Each row comes from the steps of one walk. Every step used is in the known rows, and no mark comes twice. Write the walk behind each row, first mark first.
Known rows:
mepi litorob pezo telu: [ 15   2  10  23 -27 -26 -47  14   1   2 -12 -19  -3 -21   7   9  43   2
  11 -13  -4   9   0]
litorob pezo telu gopu kibes: [ -3 -33   0  43 -12   3 -17  13  -7  14  -4 -13   1   6  10   1   1   0
  11 -12  -4  16 -16]
mepi litorob pezo: [ 17   8  10   1 -29 -29 -28  14  -3   2 -26 -10 -10 -12  10  -1  43   2
  12  20   6  10   0]
kibes litorob mepi: [  1   1  11   3  14  -3 -32   8  -7   6 -18 -30 -21 -12  -4 -24 -18 -25
   1   7   2  -4  -6]
kibes gopu telu litorob: [ 23   8   2 -21 -14  40  -8  -2   5  11  -2 -38  -8  -4  20 -21 -27 -12
   3  11  25   9 -59]
pezo telu gopu mepi litorob kibes: [ -3 -25  12   1   1  -1   9  16   8  -6 -10   2  23  -7   6  15 -50  27
   5  -4   1  -4  14]
pezo telu litorob mepi gopu: [  1  10   2  16 -25 -34 -37  16   5   1   0 -39  -3 -19  -2  -5  -3 -20
   5 -11   2   7 -45]
mepi litorob kibes gopu telu: [ 45 -14   6 -14   3  19   4   8   5  -3  -2 -15  15  -2  27   2 -47  12
  -1  23  29   8  10]
gopu mepi litorob pezo: [  3   6  10  -7 -27 -22 -21   9   1  -3 -17   5  -7 -21  22  -1  -6   7
  12  23   2  -4   6]
gopu telu: [  3 -12  -1  -6  -6  -6 -14   7  -5   5   9 -19   6 -11  22  -8 -27 -13
   9  13  15   8 -35]
mepi gopu kibes litorob pezo: [ 10   7  -5  14   6 -57  -7  14  -8  12  -5 -11 -31   3  26 -22  -8   1
   6  22  -4  10   4]
mepi pezo telu litorob kibes: [  6  12   4   7   5   5 -25  13   6  -3   5 -20   7 -21   5   1  60  17
  -7  -8   3   1 -57]
telu gopu mepi litorob: [ -4 -13   9 -22 -26  -4  20  11  -3  -5 -26  -1   7   6  11   2 -37   9
   9  25   4   0   5]
gopu kibes litorob mepi: [ -4   1   1  18  14  -1 -22   3  -5   4 -10 -16 -19  -8  13 -21 -64 -29
  -1  15  -2   9   0]
pezo telu gopu: [ -2 -31   7  19  -8   6 -15  16  -8  10 -10 -27   9   6 -13   0  12  -1
  10 -20  -2   3 -29]
mepi litorob: [ 15   8   7 -11 -26 -22 -16  14  -6  -3 -24 -12   0  -7   2   0   4  -3
  10  19   6  10  -8]
pezo telu litorob: [ -7  15   5  14 -16  -2 -38   8   4  11  -6 -29  -8 -21  -9  -6  11  -8
  10 -21  -2   6 -66]
litorob mepi pezo: [ 10 -10   6   2 -14   5 -30  13 -13 -14  -2 -20  11 -11   6  -7  53 -22
  -7  19   6  -1 -25]
telu litorob: [ -4  22   5  -8 -17  -5 -18   7   0  13 -19 -20 -16 -10  -7 -17  10  -7
  10  14   8   6 -66]
mepi gopu kibes litorob pezo telu: [  8   0  -5  35   6 -52 -27  15  -3  12   8 -20 -23  -8  24 -10  -8   2
   4 -13 -13  10   5]
litorob kibes gopu mepi pezo: [ 38 -18   8 -17  17  44   1   7  -5 -11   6   3  20  -1  12  -7   2  21
 -13  22  10 -21 -11]

Which walk is each row?
[-16 -19  13  12  12   8 -16   7  -1  13 -10 -22 -19  -8   9 -14  -4  12
   5 -22 -11 -14   2]  kibes litorob pezo telu gopu mepi
[  3   2  -2  10   8   8 -17   4 -11  -9  -1 -18 -10  -7  26 -18  -2 -23
 -13  19  -3   8  -4]  gopu kibes litorob mepi pezo
[  8 -19  -3  -1 -16 -41 -14  16  -4  -7  17 -25  12  -9  30  -7 -40 -26
   4  23  20  10 -14]  litorob mepi gopu telu
[ -6  11  -1 -13 -23  14 -19   3   7 -13  11 -33   4 -21  40 -13  25 -25
  -8  25  21  13 -57]  gopu telu litorob mepi pezo
[ 19   3   9  -9   1 -26  -6  18   1  -2 -19   0   6  -9   1   6  -9  15
   6  25  11   6   2]  mepi litorob kibes
[ -9 -18   0  24  14   9   0   8  -4  15  -9 -25 -11  10   7 -11 -41  -2
   2 -20 -12  12  -7]  pezo telu gopu kibes litorob
[ -1  20   7   1 -20 -13 -31   8   0  17 -21 -21 -25 -15   1 -19  46  -1
  13  14   8   6 -59]  telu litorob pezo
[ -7 -18   9  -4 -26   3   0  12   1  -6 -13  -8  15  -6   9  11 -37   9
   8 -10  -6   0   4]  pezo telu gopu mepi litorob
[ -3 -22  11   6   7  22 -20  12  -7  -8  -7 -45  -2   1   6 -10  53 -10
 -13 -17  -7  -3  -2]  kibes litorob mepi pezo telu gopu
[ 38   5   7   2   7  45 -23   8   5  -2   3 -29  10  -9   1  -4  54  17
 -12 -14   8  -4 -49]  mepi pezo telu litorob kibes gopu
[  9 -13  -6  -8 -13 -47  -1  17  -6   0  17 -21   7  -2  29  -9 -24  -7
   8  23  17  10 -25]  mepi gopu telu
[ 51  -5  12 -12   2  15  -5  14  -2  -1 -22 -11   7   3  -4  -1 -15  16
   1  21  17   1  10]  mepi litorob kibes gopu
[ 32 -20  10  -7  22  36  -3   6  -2   4  -3   5  11  -4  -4 -11 -61  14
  -1  15  12 -21  -9]  litorob kibes gopu mepi
[  4 -18   1  32 -30 -12  -9  15  -1   5 -16 -11   2   4  22  10   2   7
  11  -4  -5  25  11]  mepi litorob pezo telu gopu kibes
[ -5 -24   5 -22 -14  17  18  11 -12 -10  -5  -5  14  10  16  -7  24   9
  -3  22   1 -10 -24]  telu gopu mepi pezo
[ 27 -14   8 -10  -5  38 -12   2 -10   4  -6  -8   3  -2  -1 -16 -49  -5
   4  10   6 -17 -19]  kibes gopu mepi
[-11 -24   3  33  13  16 -13   7  -4   6  -9 -30  -9   2   8 -11 -59 -20
  -1 -19  -9  12   4]  pezo telu gopu kibes litorob mepi
[ 35  -7  13  11 -25  23 -39   4   2  -2  -6 -14   1 -19  14   3  -9   7
   5 -14  -2  -8  16]  kibes gopu mepi litorob pezo telu
[ -7  15   2  -5 -18  -8 -22   3  10  14  -2 -25 -18 -21  32 -18  13  -6
  12  17  21  13 -59]  gopu telu litorob pezo
